In the rows, zero is written as 128.
Known rows, with every step that occurs
nobif > tena > regazar > ragup: [142 108 134 122  93 118  69  95  75 167 145 114 179 173 104  82  66 141
 141  51 134]
lukol > nobif > logul: [101 193 152  77 133 123  81 149 159 149 134 119 126  63 141 157 133 111
 176 130 111]
lukol > regazar > ragup: [ 97 114  92 115  96 168  48 103 141 134 110  93 122  72  99 156 113 139
 169  82  99]
lukol > nobif > logul > regazar: [104 155 143 116 138 144 105 139 185 119 110 116 123  61 155 179 132 140
 148 134 119]
tena > regazar > ragup > nobif > lukol: [142 112 137 135 156 174  97 111  90 166 142  89 175 176 136  74 129 101
  84 120 160]
ragup > nobif > lukol > regazar > tena: [121 136  75 128 148 120 179 158 161 144  64 112  98 105 140 130 150 143
  85 153 150]
lukol > nobif > ragup: [134 140 157 138 106 160 134 124 133 146 150 148 175 112 135 139 142 131
 172 132 145]
nobif > lukol: [118 177 105  62 139  72 139 136 112 107 124 121  80 100 135 135 109  94
  76 154 126]
tena > regazar > lukol > nobif: [149 147 153 111 240 136 104 146 109 107 123 163 147 160 162 143 120 155
 133 144 114]
logul > nobif: [109 128 177  92 116  44  86 130 126 130 118 134  96  79 159 133 120 121
 200 138 151]
regazar > tena > nobif: [150 148 100 135 111 118 132 183 139 152 119 183 120 107 122 138 126 149
 156 119 102]
ragup > regazar > tena > nobif: [124 111 111 167 100 141 156 164 139 128 122 156 127 175 119 115 151 127
 131 137 117]
regazar > lukol > nobif > tena: [170 151 160 115 182  65 164 144 145 113 161 156 148 112 126 136 132 178
 159 111 155]
regazar > ragup > nobif: [135 114 173 140 115 158  82 112 113 179 174 100 175  96 101 105 149 110
 169  88 149]
lukol > nobif > ragup > regazar > tena: [127  87 140 193  85 170 174 123 153 131 104 153 163 204 118 118 144 134
 166 133 150]
nobif > tena > regazar: [133 151 136  90 115  70 115 125  68 153 133 129 144 160 135  83  73 130
  98 102 129]
tena > regazar: [111 159 131  80 146 115  77 131  62 138 122 133 127 142 148 115  82 104
  99 129  92]
regazar > tena: [124 148 114  97 114  75 109 141 117 134  91 159  91 101 115 145  82 133
 152 105  92]
logul > regazar > ragup > nobif > tena: [159  68 163 185  84 134 146  97 138 170 170  94 186 103 104 100 140 162
 138  63 184]
nobif > ragup: [131 128 123 113  90 138 134  87  90 140 145 119 128 124 109 118 106 104
 115 125 109]
ragup > regazar: [ 89 135 144 110 105 103 129 109  97 103 142 109 101 150 120 115 133  77
 101 146 113]
tena > nobif: [135 157 126 112 117 130 116 170 118 147 164 155 131  88 133 132 149 121
 134 139 114]
logul > regazar: [112 131 123 114 120 110 118 120 123 103 118 128  98  75 136 164 106 134
 101 124 107]

Rows
[107 149  41  97 134  96 146 145 158 105  38 132  54  99 135 159  96 146
  92 143 111]	nobif > lukol > regazar > tena
[156 152  71 126 132 103 175 185 146 126 103 171  99 130 135 131 129 141
 106 146 128]	regazar > tena > nobif > lukol
[125  79 108 171  73 148 165  81 110 119 104 122 117 214  95 100 111 110
 108 126 110]	nobif > ragup > regazar > tena
[110  57 178 169  74 115 134  72 117 111 128  97 128 195 139  88 147 100
 158 158 167]	logul > nobif > ragup > regazar
[135 164 140  96 153  91 169 143 109 144 150 109 117 101 143 103 160  93
  70 169 168]	ragup > nobif > lukol
[144 158 154 104 216 103 125 152 144  95 145 164 127  95 141 173 142 151
 166 144 122]	regazar > lukol > nobif
[118 105 108 122 101 173  56  70 152 122 119  75 106  84  99 154  90 128
 132  73  89]	nobif > logul > regazar > ragup
[131 161 170 115 132  85 122 166 109 166 133 153 191 148 160 104 104 155
 151 109 159]	lukol > nobif > tena > regazar
[114 103 165 172  93 179 160 111 132 120 153 121 177 186 131 117 166 102
 148 154 158]	lukol > nobif > ragup > regazar
[125 175 109  88 121 151  97 153 138 152 157 118 114  86 126 122 141 100
 117 137  89]	tena > nobif > logul
[124 119  47 145 115 203 107 140 174 127 124 106 133 103 122 145 157 143
 113 122 140]	tena > nobif > lukol > regazar > ragup
[118 115 126 114 121 164  31  98  75 151 127 120 157 155 112 109  80 114
 141  82  95]	tena > regazar > ragup
[136 123  81 162 123 126 199 165 150  98 107 141 103 197 130 105 153 114
  77 166 138]	ragup > regazar > tena > nobif > lukol
[126  40 156 193  74 110 150  86 135 116  79 125 115 214 130  89 120 125
 182 137 159]	logul > nobif > ragup > regazar > tena
[166 120 140 140 186 162 152 106 134 102 153 153 148 139 124 147 141 152
 148 139 128]	regazar > lukol > nobif > ragup
[123 124 166 139 202 124 151 133 140  67 144 138 124 165 136 143 166 129
 130 163 134]	ragup > regazar > lukol > nobif
[109  98 132 149  78 162 154  74  92 114 152  97 128 194 103  96 132  78
  89 147 121]	nobif > ragup > regazar
[145 117 174 146 173  78 190 129 148  85 164 132 143 184 125 113 154 149
 133 134 168]	ragup > regazar > lukol > nobif > tena
[115 170 159  80 137 132 106 124 122 176 157  78 121  80 129 103 149  81
 112 139 118]	ragup > nobif > logul
[147 122 146 142 218 124 142 135 169  71 125 158 114  90 153 193 139 183
 131 141 132]	logul > regazar > lukol > nobif
[157 122 108 152  89 187 148 125 113 154 178 140 157 130 121 112 149 122
 121 131 126]	tena > nobif > ragup
[ 94 137  67 100 108 108 104 145 149 133  54 142  78  81 123 171  93 162
 144 115  85]	lukol > regazar > tena
[155 109  88 176 115 140 152 170 166 128  95 179 115  99 135 162 126 181
 127 115 109]	logul > regazar > tena > nobif
[133 118 121 144 136 139 141 120 163 153  90  99 108  93 129 132 125 143
 109 119 113]	ragup > nobif > logul > regazar > tena
[123 114 133 110 193 107 146  93 100  59 147 112  80 178 111 122 133 105
  77 156  99]	ragup > regazar > lukol
[142 171  90 106 138 116 161 174 130 122 152 139 110 111 143 128 156 113
  82 167 138]	tena > nobif > lukol
[136  75 159 183 113 182 102 100 134 152 153  96 170  89 112 127 149 140
 142  92 156]	logul > regazar > ragup > nobif
